Known rows, with every step that occurs:
siko, gimu, mopir: [ 23 -12 -12  11   2 -32 -12  11   4   1  -6 -13  -5 -14   0  15   9  -2
 -22  42  -6 -11  -8  -2  -3  19  -4  -6  -3  -4   5  -3  15  -1 -18  10
   3  -1  -5   0   5 -24  -6   4 -18  21   4  -6  -3   2  15  18 -10   1
   6  45 -12   9  12 -16  20 -27   4]
siko, gimu, monital, zeti: [ 13 -13 -13  15   0 -31 -14  13   2  -7  -2 -14   2 -34   3  -1  11  -1
 -19  16  -8 -12  -4   8  -6  10  -5  -3  -4  -3  -3 -10  11  -3 -16   4
   7   8  -5 -10 -21 -26  -6   1  25  16 -13   1 -11  -9  20  13 -15  -5
   3  12 -22  11  20  -6   6 -23  -8]
mopir, gimu, siko: [ 37   2 -10  14  -1  -8  -2 -33  19   0 -12  -4 -10  -2  14  27  11 -10
 -20  40 -10  -2  -3   3   4  27  -2   0 -15 -13  -3  -9  10  -4 -16  16
  18  -5  -3  19   1 -20   6  -4  -6   1  -8  -1  -5   6   9  22 -10  14
   0  -2  -9   9  -2  15  15 -10   4]
sizepeg, siko, gimu, monital: [ 12  -9 -22  16  -1 -22   1   8   0  -3   1  -8 -20 -17   5   8  10   3
 -14  15 -13  -3  -2  26  10  10  -4  -7 -18 -11  -6  -8  12 -12  -6  15
  22   2 -15  -1 -25 -17  15   6  -4   2 -14  -3   2   3   6   7 -18   4
   3  28  18  12   1 -40  13 -15   3]
pufarup, sizepeg, noge, zeti, monital, gimu: [ -1  -2 -17  32   6  -9  -3  19   6  15   4 -17  10  10 -23  20  -4   4
  -8 -10   9  -2  13  42   9   9  -7  21   7   8 -18  -3  -1  -5  20 -13
   8  -2  -5  -5   9  52  -7  18  -2 -12   2   5  -4  12   1  -8  -5  -1
 -21  -5  38  20 -11 -23  -9   5  -3]
pufarup, sizepeg, noge, zeti, monital, gimu, mopir: [ 14   0 -23  25  -1 -20  -5  -8   2  11  -6 -21   9   4   3  28   0   1
  -1  11   9   7   9  34  13   5 -14  21  16  14  -8  -3   2  -5  13 -21
   3  -3  -3  12  23  54  -6  14 -14 -12  10   0  -2   9   5  -9  -1  -1
 -20  -7  34  24 -13 -18 -11  -6  -2]
mopir, gimu, monital: [ 37   2 -11  15  -1 -14  -3 -36  15  -7  -9  -7 -17   6  12  29   9  -8
 -16  35 -13   1  -1   3   7  17  -2  -2 -22 -10  -3  -9   7  -7 -11  15
  25   4  -8  20 -24  -7 -10  -4  -4   0 -23   2 -11   4   6  19 -13  12
   0 -13  11   9  16  35  14 -10   5]
sizepeg, siko: [  6  -8 -13  13  -2 -13  -4  17   6   3 -10 -10  -9 -17 -12   0   9   6
 -15  17 -10   0  -9  32  -2  18  -3  -3 -14 -14 -18   0  18  -7  -5  21
   9 -12  12   9   1 -29  12   7 -12   5  -4   1   1  14  -1  10  -9   3
   7  31  55   5  -7 -14   4 -13   9]
sizepeg, pufarup: [  3  -6  -8  11  -3 -12 -27  27  14   0  -7 -18  -8  -7  -9   0   7   3
 -15  25  -8  -6 -10  30  -2  22  -1  -3 -13 -17 -11   3   7  -5 -12   4
  11  -8  13   3   0 -30 -11   2 -14  11   0   4  -4  14  -4   9  -5   5
   5  22  27   8  37 -10   6 -15  14]
sizepeg, noge, zeti, monital, gimu, siko: [  3   0 -27  14  -9  -9   2  -8   3  20  -9 -11   3   7   9  13   1   5
 -18  -6   3   6   9  41  14   7  -5  21   5  -2  -4 -13   2  -6  23  -6
   6  -6   4   2   6  43  11   6  -4   7  14   5  -6   6  12  -5  -3   1
 -10 -12   3  21   0  -7  -6   1  -5]
mopir, gimu, monital, zeti, siko: [ 30  10  -8  14  -7  -9  -7 -26  17  -6 -12 -12  -3 -26  30  10  12 -10
 -17  25  -7  -7   3   9 -17  13  -5  10  -5  -2  -4 -17   6  -5   3  10
  13  -1   2  19  -8   5   9  -7  21  13 -26  -2 -20  -5  15  13 -11   9
  -5 -24  -6   6   5  56   4   4  -6]
siko, gimu, monital, zeti, noge, sizepeg: [ 16  -8  -5  18   1 -21 -15  15  -8   2  -5 -11   6  27  -1  -5  -1   4
  -2  -7  -4  -5   4  -4   2   8  -4  17   5   5   7 -13  10   6   2   0
 -15  -9  -5  -1 -23  17 -11  -1  26  19  -3   4 -21  -6  22   3 -14   5
 -12   4 -20  16   5  22  -6  -5 -10]
monital, gimu, mopir: [ 16  -8 -21  11  -4 -29 -23 -12   6  -8 -15 -20  -5 -37  19  21  10   3
 -25  43  -8  -5  -6   6   8  16  -1  -4  -2   1   6  -2   9   4 -15   1
   2   3  11  -9  25 -23  -8   1  -7  15  12  -3  -7   0  14  16   0  -4
   1   8  18   8  11  24  17 -33  -5]
noge, zeti: [  6  -6  -4  15   8 -16  -7   9  14  13 -10  -3  16  27 -24   8   4   3
 -29   5  -5  -1   1  14   2  20   1   5   3  -5  -9   0  13   3   0  17
   6 -21  17  19 -10   9 -17   9 -12  11  -7   5  -9  11  10  13   2   1
  -2  28  19   9   4  26  -7  -5   2]
sizepeg, pufarup, gimu: [  1  -2 -11  29   4  -9 -27  28  21  -4 -13 -22  -6  -8 -33   6   2  -1
 -11  23  -5  -1  -6  24   4  24  -6  -5 -12 -12 -22   8   4 -14  -6  -1
  14 -10  -6 -10   0 -26  -4  13 -10 -22  -7   0  -1  23   9   4  -7   6
  -8  10  31   6  32   1   6 -11  10]
monital, zeti, noge: [  8  -6   1  17  -2 -14 -26  22   2  -3 -22 -18  13  -8 -10 -18   3   3
 -22   7  -2  -2  -5  12 -12  12  -2  16   2  -2 -13 -10  14   2  -7   6
 -11 -15  25   6   4  -6 -11  -1  19  17  15   4 -16  -1  10  14 -12   0
   8  11  18   8  17  19  -7  -1  -8]
zeti, monital, gimu, siko: [  7   2 -21  16  -7 -13  -3 -11   7   6 -13 -14 -18 -51   1   9   9   0
 -22   9  -1   0   5   4   0  15  -3   0  -9  -5  -2  -8   2  -9  13   1
  15   3  10  -3   8  11  11   3   2   4  -9   0  -8   4  19  12  -6   1
  -4 -14 -12   5  -6  11  15 -13  -5]
mopir, gimu: [ 31  -2  -5  12   5  -8  -5  -4  20  -1  -2  -8  -5  -1 -11  26   9  -4
 -28  42 -10 -10  -1  10   0  22   2  -1 -18 -13  -9  -8   5  -2 -14  21
  13  -4  -2   9  -4 -17 -10   1 -10  10 -12   1  -8  11   4  21 -11  10
  -1  11  19   4  18  21  15  -9   7]
monital, gimu: [  1 -10 -17  15   3 -19 -21  13  11  -5  -5 -15  -3 -34 -10  13   6   8
 -33  21  -6 -12  -1  16   0  20   2  -4 -11  -8  -6  -5   4   3 -11  11
   8   2   9 -24   9 -24 -10   4   6  16   3   2 -10   4  11  17  -3  -2
  -2  10  18   5  15  17  16 -22  -8]
pufarup, gimu: [  6  -3  -6  34  10 -13  -9  13  20  -1 -21 -10  -1  -2 -45   7   3  -3
 -22  18  -6  -2  -5   0  -3  23  -5  -6 -10  -6 -23   8   8  -8  -5  14
  12  -9  -4  -4  -7 -21  -5  17  -7 -25 -14   0  -6  20  18  16  -9   5
  -5  14  20   2   1  29  10 -12   0]
mopir, gimu, monital, zeti: [ 37  -1  -9  12  -2 -20 -10 -26  13 -11 -10 -16   1 -27  21  18  11  -5
 -19  34 -10  -4  -2  14   1  13  -1   5 -10  -4  -5 -10   8  -2 -17   6
  13   6  -2  11 -11 -20 -11  -5  20   6 -21   0 -16  -6  13  14 -11   4
  -1 -21   9  13  21  39   2 -15  -4]
sizepeg, pufarup, gimu, monital: [  7   2 -15  29  -6 -11 -22  -3  20 -10 -21 -19 -16   0 -10   9   7  -4
  -2  18  -9   6  -4  19  11  16 -12  -8 -14  -7 -16   8   3 -17  -5  -9
  25   0 -11   2 -18 -14  -4  10  -5 -33 -20   3  -2  17  14   3 -11   8
  -4 -15  23  12  33  15   8 -11   9]

Rows:
[ 26  -6 -13  16   0 -21  -4  16  -8  11  -6  -8  -9  32   6   7  -1   8
   4  17  -4   4   3  11  15  10  -6  16   3   1  11 -10  17   2   6  10
 -14 -22  -5   8  10  19  12   5 -18  17  14  -3  -4   6   8   0 -12  11
  -9  43  30  16 -18 -18   4  -5   5] | zeti, noge, sizepeg, siko, gimu, mopir
[ 15  -3  -9  20 -10 -15  -9  -3  -8   3 -22 -10   2  20  18 -11   1   8
  11 -12  -4  15   3  25   8   6  -6  20   1   3  -5  -7  18   1   6   1
  -9 -18  16  19  -7  10   8   1  16   6  -4   6 -15  -1   7  -2  -7   8
  -7 -13  45  13 -18  29 -17   0  -5] | gimu, monital, zeti, noge, sizepeg, siko
[ 12   1 -21  11   0 -28  -8 -12   5  14 -11 -15   7 -23   5  21   6   6
 -27  19  -1   3   9  10  14   6  -4  10  15   6   9  -7   5  -4  18  -6
   4  -9  12   9  16  47 -11   6 -14  20  -8  -3 -13   1  19   9   4  -4
 -12   1  21  15   7  34   2 -10  -3] | noge, zeti, monital, gimu, mopir
[ 13  -7  -9  18  -4 -22 -19  12  -6  -8  -9 -18   2  -4   7 -10   4  -2
 -16   3  -5  -4  -2   4  -4   4  -7  12  -1   0  -2 -17   9  -2  -6   0
  -2  -2  -5  -5 -22   7  -4  -1  29  15   5   1 -15 -10  18  10 -22   2
   1   5 -20  14  25  -5   1  -1 -10] | siko, gimu, monital, zeti, noge
[  8   0 -14  18   1 -13  -1   5   9   4  -4  -4 -23   0   3   1   8  -7
 -18   7  -7  -8   2  -8 -17  14  -5  -4  -7  -6   3 -11   5  -7  11  18
  19  -1 -11   8 -29  16  11   4   1   9 -18   1  -9   3  19  12 -17   6
   1  18 -36   4  -1   9  20   0  -1] | zeti, siko, gimu, monital
[  9  -1  -5  16 -11 -13 -35   9  -2  -1 -17 -20   1  28  21 -11   1   5
  12  -6  -4  10  -1  22   6   7  -2  20   2  -1   3  -7   6   3   1 -18
 -10 -17  16  15  -8  10 -13  -7  15  13  -1   7 -18   0   6  -4  -4  11
  -8 -21  18  20  25  32 -15  -1   4] | gimu, monital, zeti, noge, sizepeg, pufarup
[  4  -2  -5  31   8  -7   7  16   9  23  -4  -8   8  38 -38  11  -4   0
   1 -14   4   6   7  32  -1  10  -8  21   5   5 -27   2   6  -7  19  -4
   8 -12  -3  29 -10  51 -11  18 -19 -18  -5   6  -3  21  -3  -5  -5   6
 -11  10  35  20 -18 -25 -17  13   9] | pufarup, sizepeg, noge, zeti, monital
[  5  -8  -2  17   4 -10 -24  32  11  10  -3 -13  -4  23 -15   5   3   5
   2  12  -7  -6  -4  22   2  26   1   2  -9 -13  -4   3   9   3  -5   2
  -3 -15  13   5   1 -19 -17   3 -19  13 -11   6  -9  18   1   4   2  10
  -9  22  29  11  16  18   0 -15  16] | noge, sizepeg, pufarup
[  9  -1  -9  31   1 -17 -26  10  13  -4 -18 -17   6   1  -5   3   4   3
  11   2  -3   5   1  20  11  15  -8   7   0   3  -9   7   4  -4  -2 -20
   1  -5  -2  -6  -6 -18  -8  10  14 -20 -28   1 -13  10  20  -5   1   5
 -20 -27  20  15  14  48 -10 -20   2] | noge, sizepeg, pufarup, gimu, monital, zeti
[  3  10  -9  34  -5  -6 -24  10  19   0 -21 -18   0   3   3  -5   1   1
  13  -6  -1   1   5  15  -8  15 -10  13   8   5  -7   1   5  -7  18 -14
   1 -14   0   3  -5   9   8  10  15 -17 -33   0 -14  12  25  -9   2   8
 -23 -30   4   9  -1  64 -10  -2  -1] | noge, sizepeg, pufarup, gimu, monital, zeti, siko
[  6  -8  -4  28   9 -10  -5  14  13  12  -4  -9  19  55 -26  15   0  -1
  -4  -2   1   4  -1  39   6  20  -6  18   4   4 -25   7  13   2  -7   3
   5 -15   3  17  -2  15 -13  15 -13 -17  11   7   2  18  -4   0  -3   5
 -10  22  36  20 -17 -26 -18   1   5] | pufarup, sizepeg, noge, zeti
[ 11   6  -5  31  -6  -7 -31  13  11   2 -30 -20  12  21  -2  -7  -2   2
  12  -4   2   8   0  18  12  20 -11  26   9   3  -9   1   9   0   5 -19
 -13 -25   8  -3  12   1  13   6  14 -20   6   0 -12  12  20  -9  -4  13
 -18 -24   4  15   0  27 -16  -1  -1] | monital, zeti, noge, sizepeg, pufarup, gimu, siko
[  0  -3   0  15  -1 -11 -17  23  13   3 -18 -13   8 -34  -5 -18   8   0
 -23   8  -2 -12  -4  11 -33  21  -2   9   4  -3 -14  -7  15   0   6  15
  -3 -13  23   8   9 -12   5   2  13  22  -7   0 -17   2  14  12  -4  -1
   1  13   0   0  -5  37  -3  -1  -6] | monital, zeti, siko
[ 15 -14 -17  18   3 -25  -3  18  -5   5   4  -9   2 -16  10   1   9   8
   2   2  -7  -8   2  27   7  11  -5   8  -2  -1  -1  -6  17  -2  -3   6
  -4  -2  -7  -8 -14 -18   9   6  17  13 -21  -3  -8  -3  14   0  -7   1
 -14  15  16  14 -17  -5  -4 -20  -4] | noge, sizepeg, siko, gimu, monital, zeti
[  9  -3 -22  14  -7 -17 -19 -14  11  -7 -16 -15  -8 -34  15  12  12   3
 -26  18  -6  -4  -5  13   6  25   0  -1  -9  -9  -1  -5  11   2 -14   6
  11  -1  12 -13  14 -24  10  -1   7   7   7   0  -5   4  16  17  -1   1
   0  -6 -11   6  -4  13  14 -24  -9] | monital, gimu, siko
[ 14 -12 -17  29   3 -26  -7  15   0  -7   4 -19   1 -45   6   6  11   0
   3   7  -3  -9  -2  30   1  10 -15   2  -2   5 -19  -1  16  -7 -16  -3
  12   7 -18  -6  -7 -23  16  12  23 -16 -20  -8   3  -2   7  -1 -16  -1
  -6  10  23  13 -25 -58  -5 -18  -3] | pufarup, sizepeg, siko, gimu, monital, zeti
[  5   0 -18  14  -2  -9   5   7   8  15  -2  -1  -3  55  10   5  -2  -3
 -15  -6  -3   0   9  29  -3   7  -5  17   4  -2   0 -13   6  -5  20  11
  11 -12 -14  11 -31  50  12   7  -1  16   4   7  -4   5  13  -2 -16   5
  -6  19 -21  23   5 -10  -5  16  -3] | sizepeg, noge, zeti, siko, gimu, monital
[  6   4  -6  17  -9 -16 -14  -9  10  -4 -23 -12  -2 -28  17 -13  11  -3
 -14   4  -5  -3  -2   5 -25  12  -3   5   0  -1  -7  -7  14  -4   5   8
   7  -4  19  21 -11  -2   6   2  20  11 -18   2 -18  -3  18  10  -5   0
   5 -13 -10   5  -5  50  -1  -4  -7] | gimu, monital, zeti, siko
[ 11  -2  -6  15 -11 -18 -20  -8  -1  -8 -29 -15   2  -1  13 -14   5   0
 -11   2  -6   9  -5   7  -5   6  -5  14  -2   1  -9 -11  15   0  -3   0
  -1  -8  17  18 -16   2 -10  -3  23   6   5   6 -17  -6  11  10 -13   2
   7 -16  10  10  18  31  -6  -2  -7] | gimu, monital, zeti, noge
[ -2  -5 -22  17   0 -10  -1  19   2  18   3 -17   6   8 -15  12  -2   9
 -24  -4   3   0  12  45  10   5  -1  20   3  -1  -9 -12  -3  -7  25  -2
   3  -6   4  -9   2  47  -7   8  -5  17   8   8  -8   8   7  -1  -7  -3
 -12   3  33  19  20   0  -5   4  -5] | sizepeg, noge, zeti, monital, gimu
[  5   2 -14  31   3  -7   3   7  11  12   4  -4   1  57   0  15  -1  -8
   2 -14   2  -1  11  25  -3  11 -11  19   9   9 -10  -5   6  -4  16   2
  14 -10 -24  16 -28  55  12  15   0 -14  -2   5   1  10   7  -7 -12  10
 -16  11 -17  22 -25 -34  -9  19  -2] | pufarup, sizepeg, noge, zeti, siko, gimu, monital
[ 23  -9 -13  14  -3 -27 -14  24 -13   6  -7 -16  12   5  15  -3   2   9
   3  17   0  -2   1  23   9   4  -9  23  14   6   9 -11  19   4   1  -1
 -26 -20   3  -2  22   4  13   0  -1  27  16  -7  -9  -4  14  -3 -10   3
 -11  32  28  16 -14 -15  -6  -9  -4] | monital, zeti, noge, sizepeg, siko, gimu, mopir
[ 13   3  -3  37   0 -15 -15  -5   6  -3 -31 -11   8  34 -16  -3  -4   1
   6 -12  -2  13   5  -9   6  10  -9  21   6  11 -11  -1  10   2  10  -9
  -7 -14  -1   5 -17  17 -10  10  22 -23 -15   5 -21   6  29   2  -7   8
 -18 -28  14  11  -9  74 -13  -1 -13] | pufarup, gimu, monital, zeti, noge, sizepeg
[  5   4 -19  16  -3 -15   0 -13   7  18 -10  -7   3 -20   2  13   6   2
 -26  -5   1   2  12  12  10  14  -2  11   6  -1   1  -9   4  -5  24  -3
  10 -10  12   6   4  44   8   8   0   9 -11  -1 -13   3  18   7   1  -1
 -14 -14  -6  12  -8  22   0  -1  -7] | noge, zeti, monital, gimu, siko
[ -3   4  -2  17   5  -6  -6  13  18  19 -13   0  10  27 -16  -1   3   0
 -26  -4   1  -3   5   8 -16  22   1  11  11  -3  -5  -4  13   2  20  23
   4 -26  20  26  -6  37   4   9 -11  16 -10   3 -11  12  11   9   3   4
  -5  23   6   6 -10  41  -6  15   1] | noge, zeti, siko
[ 12 -13  -9  19   4 -14 -13  50  -9  10   3 -13  12   7 -12 -11  -4  11
  -1  -6   0 -10   5  28   3  10  -4  24   5   1  -2 -12  13   3   6   9
 -23 -22  -1 -15   6   3  11   4  15  27   7  -1 -10   1   8  -2 -14   3
 -12  35  29   9 -11 -22  -8   0  -6] | monital, zeti, noge, sizepeg, siko, gimu
